What can hang from each mark:
C: K W
W: C T Z
B: T
P: E
Z: L U W
Q: E G M
A: F W
S: X
L: Z
X: S
E: P Q U
U: E
G: Q
T: W
M: Q
K: V X

Each row was made from one small tree. Brackets hold a mark, then the marks that hang from it, in alphabetical order. Every link used is in the known rows. Write each row's tree.
(in the rows, 128 means zero)
Known rows:
{K V}: [150 110 114 148 110 119 136 143 115 126 118 113 130 138 130 120 130 131
 130 137 120 128 117 143 127 141 126 142 112 135 128 126 146 135 141 135
 118 126 143]
{X S}: [146 104 109 141 111 116 125 142 110 127 123 116 123 122 132 116 134 136
 123 139 132 131 120 147 140 139 115 125 112 123 133 127 126 144 143 127
 102 133 129]
{Z L {W {C K} T}}: [179  96 144  99 135 120 182 133 136 124 149 158 159 156 114 142 127 125
 214  68 153 137 162  92 106 134 181 174  40  98 158  73  98 108 114 124
 146 141 120]
{S X}: [145 110 117 142 112 115 131 142 131 130 125 120 117 133 133 125 124 139
 123 145 128 130 116 147 140 139 124 136 108 135 129 129 133 136 145 124
 110 135 138]
{E P {Q G} U}: [152 150 124 116 179  99  91 101  89 104 162 134  70  72  66 144 154 188
  91 150 125 142 186 104 186  93  85 130 194 126  98 195 117 158 143 109
  74 183 140]
{C {K V} {W Z}}: [187  92 119 120  88  97 153 138  55 146  95 122 147 128 116  88 133 111
 155 137 126 113 119 148  99 138 139 181  77 144 158 102 104 111 150 145
 131 107 140]
{T W}: [120 115 112 117 123 126 136 121 138 153 141 138 139 121 139 130 145 127
 161 120 134 125 137 126 121 127 130 145 120 108 137 119 122 118 138 130
 131 125 114]
{Z {U E} {W T}}: [124 128 171 113 169 130 130 117 143 147 151 135 137 134 132 150 123 119
 164  69 120 129 134 115 126 105 131 125 108 131 140 118  92 125 109 118
 118 156 118]
{P {E {Q M}}}: [152 172 119 118 156 104 103 132 102 121 140 134  84  90  88 143 142 186
  95 151 101 140 168 112 163 109 104 116 161 112 113 167 136 161 119 113
 114 173 131]
{B T}: [114 123 115 119 131 133 133 119 144 141 130 142 147 129 133 125 132 135
 158 122 129 128 121 129 111 132 130 144 132 113 122 128 133 131 140 119
 135 117 132]
{Z {W C}}: [156 114 132 116 152 133 148 135 150 135 146 144 139 144 121 147 129 125
 174 100 137 133 149 102 118 136 157 144  84 100 142 105 124 113 123 130
 136 139 121]
{M {Q {E P} G}}: [150 158 126 141 159  99  85 124  95 115 147 123  74  56  90 133 152 210
  78 154  92 129 173  84 161  97  96 109 175 111  98 200 120 160 104 110
  96 180 133]
{T {W {C {K X}} Z}}: [201  96 100 104  89 108 186 133  84 155 112 167 149 140 138 113 163 115
 208 133 123 113 140 142  98 149 156 200  45 100 161  94  95  91 157 145
 124 118 130]
{A F {W {C K}}}: [193 102 129  88 122 130 152 109 106 120 152 164 137 105 128 138 156 133
 212  95 153  97 169 128  78 133 167 179  61 107 166  97 114  86 130 131
 166 130 127]
{M Q}: [135 132 131 138 133 124 114 118 113 123 128 128 107 112 122 128 132 160
 116 146 121 122 130 122 138 118 117 133 125 116 113 147 127 132 120 132
 122 152 122]
{M {Q G}}: [137 130 130 136 140 123  95 118 116 113 139 123 104  94 118 129 147 178
 106 157 104 130 143 114 141 122 104 128 134 116 108 164 132 146 119 127
 117 156 118]
{Z L U {W {C K} T}}: [182  95 163  88 156 117 181 125 143 117 152 157 159 150 115 151 126 115
 216  32 145 140 158 102 113 122 171 188  41 110 161  74  94 106 113 118
 135 149 118]
{E Q}: [132 133 123 125 139 116 123 120 111 119 138 126 102 119 111 132 134 149
 121 136 132 132 144 128 147 117 116 133 147 127 117 142 124 135 131 124
 117 147 126]
{G {Q E M}}: [154 156 130 129 136 107  97 141 124 129 141 125  94  92  96 133 148 203
  79 180  91 139 157  87 133 118 116 109 136 101 120 189 119 172  94 121
 128 177 127]
{T {W C {Z L U}}}: [158 136 143  75 162 107 171 114 134 140 127 172 154 145 128 137 149  92
 212  60 113 121 167 106 141 110 141 189  66  94 169  91  90 104 133 136
 140 128 103]
{L {Z {U E}}}: [121 152 166 129 178 128 126 117 108 129 131 139 127 139 121 128 127 119
 151  92  95 120 135 134 162 111 117 135 137 155 129 124  80 132 135 133
 116 165 140]
{Q E G M}: [152 144 127 134 143 113  91 142 131 125 143 121 113  78 108 140 156 188
  83 167  85 145 167  86 133 133 108 108 149 120 124 189 128 175 102 118
 130 162 135]
{Z L W}: [128 109 149 112 152 119 154 144 156 130 151 119 141 155 119 147 118 125
 148  76 136 144 149  85 141 124 145 142  98 126 134 109 123 151 120 134
 153 135 105]
{B {T {W C {Z L U}}}}: [144 127 129  67 166 111 176 104 152 153 130 186 172 146 134 134 153 100
 241  56 114 121 159 107 124 111 147 203  70  78 162  92  95 108 145 127
 148 118 107]
{Z U {W C}}: [158 115 152 103 172 130 147 126 154 126 149 143 140 137 123 153 127 115
 175  64 131 134 146 112 127 123 147 158  86 110 145 105 121 110 123 124
 125 148 115]
{A F {W C T}}: [168 121 131  93 135 148 144  96 129 137 162 177 142 117 135 138 156 128
 233  85 148  95 164 110  85 114 173 147  62  77 172  98 107  84 120 113
 159 117 115]
{A {W C}}: [159 131 124 104 139 143 136 122 123 127 144 159 134 108 125 141 151 128
 186 113 147 109 165 120 108 130 153 158  94  93 157 105 119 100 122 128
 149 121 120]
{C K {W T}}: [155  98 129 110  96 122 137 118  86 144 130 142 149 113 115 102 129 126
 174 119 158 119 124 142  83 128 153 150  89 121 156  91  92 103 125 116
 131 120 126]
{Q {E U} G M}: [163 147 136 128 164 109  84 130 121 123 147 130 107  69  83 151 159 196
  69 177  93 145 177  80 150 130  96 116 158 116 119 210 120 182 115 117
 114 184 147]
{B {T {W {Z L U}}}}: [117 121 133  73 157 107 168 107 148 158 128 161 168 139 140 130 145 104
 208  58 111 124 143 105 130 103 127 193  99 104 147 109  99 128 147 127
 146 109 101]
{A F}: [138 119 134 117 130 127 131 114 133 131 142 132 125 131 134 128 133 132
 148 108 124 116 131 124 116 120 134 121 112 126 135 131 130 123 133 127
 146 130 124]
{K V X}: [170  93 102 162  85 115 149 155  96 127 116 106 128 147 134 112 141 139
 132 147 114 131 106 163 125 156 130 154  94 137 128 128 151 146 154 139
 105 123 147]
{G {Q {E U} M}}: [164 156 138 123 155 104  89 128 114 126 146 135  87  83  70 145 153 208
  63 186 100 142 166  82 150 114 103 115 146  98 116 210 112 179 108 122
 112 200 140]
{U {E P Q}}: [133 170 132 128 166  99 104 117  80 117 143 133  72  99  94 138 136 162
 113 137 117 123 171 128 170  96 100 111 187 135 108 161 103 144 119 127
  94 180 143]
{G {Q E}}: [140 151 129 124 133 108 105 135 125 129 140 128  97 104 100 125 138 184
  89 154 105 133 146 103 128 112 120 113 135 105 122 170 115 151 106 119
 121 162 124]
{M {Q {E P U} G}}: [161 156 134 132 177  96  75 110  88 114 153 133  68  48  66 145 155 217
  65 162 102 131 184  79 176  94  85 114 184 106  93 222 110 167 118 109
  79 201 146]
{L {Z {W {C {K X}} T}}}: [196  82 128 133 118 136 199 139  96 146 144 160 157 172 121 116 138 134
 229  97 134 132 133 114 111 147 191 182  32 108 149  76  82 101 152 125
 121 139 137]
{U {E P {Q G M}}}: [149 177 131 131 177  94  74 121  83 106 157 125  62  68  85 145 159 201
  91 173  88 138 197 102 176 104  82 104 195 133 104 199 110 178 105 122
  95 201 141]
{L {Z W}}: [126 112 144 133 161 139 157 133 133 147 147 128 142 160 121 128 121 128
 163  95 123 134 133  88 147 120 152 142 110 135 125 112 104 131 143 130
 140 136 119]
{Z L U W}: [131 108 168 101 174 115 153 134 159 123 153 116 142 147 119 155 118 116
 151  42 129 146 148  95 148 113 136 158  99 140 137 109 119 148 118 129
 141 143 102]

Write each row's tree:
[141 168 116 113 159 103  92 126 110 112 151 134  83  81  89 136 149 184
  94 135 101 142 173 118 161 107  94 110 168 115 107 165 136 155 131 104
 101 163 124]	{P {E {Q G}}}
[148 165 127 106 169 103 102 114  97 119 143 147  82  92  69 148 137 172
  92 135 127 135 167 122 177  99  96 120 169 110 106 170 125 147 147 109
  92 181 142]	{P {E Q U}}
[148 148 127 118 173 102 110 103  86 114 150 138  74  93  72 145 140 167
 101 141 141 134 170 113 185  90  99 134 188 126 103 176 111 143 143 115
  82 178 146]	{E P Q U}
[134 170 129 127 172  96  84 115  87 107 156 128  67  80  90 137 148 182
 101 147 103 130 186 117 171  99  86 105 195 136 102 180 106 158 118 120
  89 185 137]	{U {E P {Q G}}}
[129 148 172 125 208 118 135 122 107 137 156 130 111 133 105 141 121 129
 154  59 101 128 155  96 180  87 124 134 152 157 120 131  76 138 129 125
 104 176 132]	{L {Z {U {E P}} W}}
[154 114 132 115 145 140 155 124 152 145 152 158 147 146 126 142 131 125
 200  93 143 131 143  97 106 126 170 137  69  86 150  96 110 100 116 116
 132 133 119]	{Z {W C T}}
[151 126 170  64 160 122 163  90 123 138 146 158 148 132 136 136 147 103
 217  33 121  99 162  89 118  79 150 170  69 118 176 101  79 108 120 118
 169 102  94]	{A F {W T {Z L U}}}
[159 170 127 128 151  95  93 135 104 123 148 125  69  75  79 134 151 213
  73 171  90 138 172  76 155  97 112 105 167 103 113 202 113 174  91 113
 107 187 134]	{G {Q {E P} M}}
[219  80  99 151  73 109 170 158  75 115 112 130 137 145 127 113 148 137
 171 146 125 126 123 174 101 175 154 190  48 121 145 102 137 116 155 143
 104 136 164]	{W {C {K V X}}}
[186  69  86 175  69 104 145 168  78 127 111  91 122 142 139 103 144 145
 128 157 119 134  98 182 137 166 121 150  78 132 134 126 148 163 168 138
  79 125 149]	{K V {X S}}
[205 108 117 113  87 117 182 128  78 142 103 171 149 152 131 105 146 116
 200 134 121 114 127 138  95 142 165 178  39 102 159  93  86  86 139 129
 114 115 143]	{W {C {K X}} T Z}
[158 161 125 135 159 100  90 138 110 120 150 120  89  61  91 140 158 200
  77 159  84 142 183  74 154 110 103 102 179 123 115 203 123 177  97 109
 106 170 142]	{Q {E P} G M}
[212  84 118 101  92 134 172 112  88 133 153 170 143 119 135 127 165 139
 240  98 152  97 153 141  66 139 181 183  28  94 173  88 104  85 138 121
 148 118 129]	{A F {W {C {K X}} T}}
[223  78  88 126  71  99 193 145  70 151 101 155 153 149 141 106 165 117
 210 143 115 115 131 158  98 161 154 215  29 105 160  94 114  97 169 152
 112 117 144]	{T {W {C {K V X}} Z}}
[170 171 135 122 169  92  85 123  96 121 153 135  64  69  55 146 155 221
  57 180 100 141 182  71 171  94  98 111 176 101 108 225 107 181 104 113
  91 210 148]	{G {Q {E P U} M}}
[177 135 146  68 154 120 167 109 118 130 140 173 142 139 125 135 155 109
 222  70 126  95 186  86 115 110 165 173  49  92 178  93  97 104 126 140
 187 112 105]	{A F {W C {Z L}}}
[169 159 132 126 178  99  81 124 105 119 154 131  84  51  67 151 162 208
  63 171  93 146 192  69 171 108  90 110 187 118 111 224 116 183 113 109
  91 191 154]	{Q {E P U} G M}
[146 128 118  75 156 122 162  98 142 164 126 187 166 131 144 129 157 103
 233  82 113 113 141 123 108 114 140 193  85  78 154 107  99  90 152 122
 133 113 115]	{B {T {W C {Z U}}}}
[222  59 109 145  90 111 184 165  97 129 128 123 144 157 126 127 142 137
 182 122 133 136 128 148  99 173 165 196  34 122 143  95 138 121 155 145
 114 140 150]	{Z {W {C {K V X}}}}
[197  64 105 145  54 109 159 144  54 147 119 116 148 132 121  87 141 137
 176 138 144 122 104 176  81 155 156 177  57 130 158  92 114 121 152 128
 107 113 144]	{C {K V X} {W T}}
[122 133 177 122 186 137 145 116 130 153 152 143 144 154 125 136 121 117
 188  59 108 128 134 102 148 101 141 133 109 138 134 108  67 124 125 120
 121 161 122]	{L {Z {U E} {W T}}}
[183  94 124 111  74 110 165 128  51 162 106 141 151 133 121  84 140 116
 180 133 135 112 115 145  85 131 155 172  60 125 166  92  76 103 142 128
 124  99 127]	{C {K X} {W T Z}}
[138 140 163  93 161 105 154 122 123 123 114 135 139 147 123 129 125  97
 146  71 103 129 141 108 155 103 122 162 103 142 147 116  99 133 124 135
 137 123 112]	{W {Z L U}}
[117 120 104  96 128 123 156 107 140 179 121 165 161 132 149 117 150 117
 198 118 118 116 129 111 107 116 131 168 113  92 136 122 106 113 155 127
 144  98 112]	{B {T {W Z}}}
[195  70 103 157  66 106 162 158  73 121 109 105 133 139 131 110 140 141
 138 149 124 130 106 175 108 166 135 180  78 151 130 117 142 137 159 142
 104 127 157]	{C {K V X}}
[175  82 118 124  78 110 145 142  66 138 123 117 138 117 113 100 138 134
 149 135 148 123 118 166  93 152 145 167  87 138 151 102 112 126 146 136
 125 122 132]	{C {K X} W}
[165 170 125 110 182  99  74 119  99 109 158 141  74  60  59 154 161 213
  70 170  97 152 193  97 182 108  78 118 179 108 102 208 131 182 134 107
  93 201 138]	{P {E {Q G M} U}}
[157 131 125 103 133 150 143 110 125 137 148 171 142 113 131 137 151 128
 214 107 154 109 161 115  95 121 166 153  79  79 164  94 104  88 114 114
 142 114 118]	{A {W C T}}
[167 154 126 121 184  98  83 107  87 103 164 130  66  62  62 152 163 207
  80 176 111 148 197  87 191  99  83 127 196 123  98 215 120 178 129 113
  80 197 143]	{E P {Q G M} U}
[154 156 122 130 160 101 109 120  90 113 148 123  75  90  89 140 145 182
 105 156 116 136 170 101 172  99 109 126 178 128 108 176 125 156 117 117
 103 170 135]	{E P {Q M}}
[140 115 135  99 128 145 136  97 128 145 161 151 137 112 141 134 150 133
 201  90 145  99 148 110  91 105 155 137  92 105 158 114 111 105 122 113
 158 108 108]	{A F {W T}}
[177 133 144  84 144 102 155 110  96 146 115 180 146 121 135 133 152  99
 205  95 108 105 159 141 114 124 130 186  75 115 163  99  67  84 134 144
 124 155 133]	{T {W {C K} {Z {U E}}}}
[139 161 137 134 156 108  98 127  97 123 137 128  91 104 106 144 142 170
 108 167 103 131 165 123 153 123 100 113 158 130 118 169 112 163 112 137
 123 186 137]	{U {E {Q M}}}
[134 142 144 104 132 117 162 120 120 140 115 152 147 159 128 117 128 107
 170 100 116 126 139  92 136 107 143 139  87 115 149 107  89 124 118 125
 142 106 115]	{W T {Z L}}
[146 141 129 139 145 112  86 127 116 119 141 124  97  74 107 132 151 199
  82 160  92 131 157  95 140 118  98 113 145 108 108 188 124 160 106 120
 118 170 125]	{M {Q E G}}
[161 145 128 107 131 131 158 112 118 146 112 178 146 149 131 117 137 107
 193 124 117 113 138 109 114 117 157 141  73  87 158 104  90  85 122 120
 128 113 128]	{W C T Z}
[214  40  88 159  37  97 155 160  37 143 113 103 144 126 125  74 146 145
 172 148 147 124  95 194  93 165 144 173  39 125 162  91 112 137 166 126
  83 117 148]	{C {K V {X S}} {W T}}
[166 160 136 128 170 101  99 127  99 126 143 134  89  71  72 152 147 186
  74 159 109 135 177  79 168 105 104 114 180 119 113 206 111 170 114 115
  99 188 158]	{Q {E P U} M}
[156 172 117 117 162 102  84 131 108 111 153 131  79  70  84 142 158 205
  83 161  85 149 184 103 167 111  90 109 168 112 107 186 139 175 117 107
 108 177 126]	{P {E {Q G M}}}
[157 116 163  93 174 126 169 122 162 127 157 155 154 157 118 153 125 113
 211  31 137 141 160  90 131 113 165 162  56  96 160  83 102 116 110 116
 137 143 106]	{Z L U {W C T}}
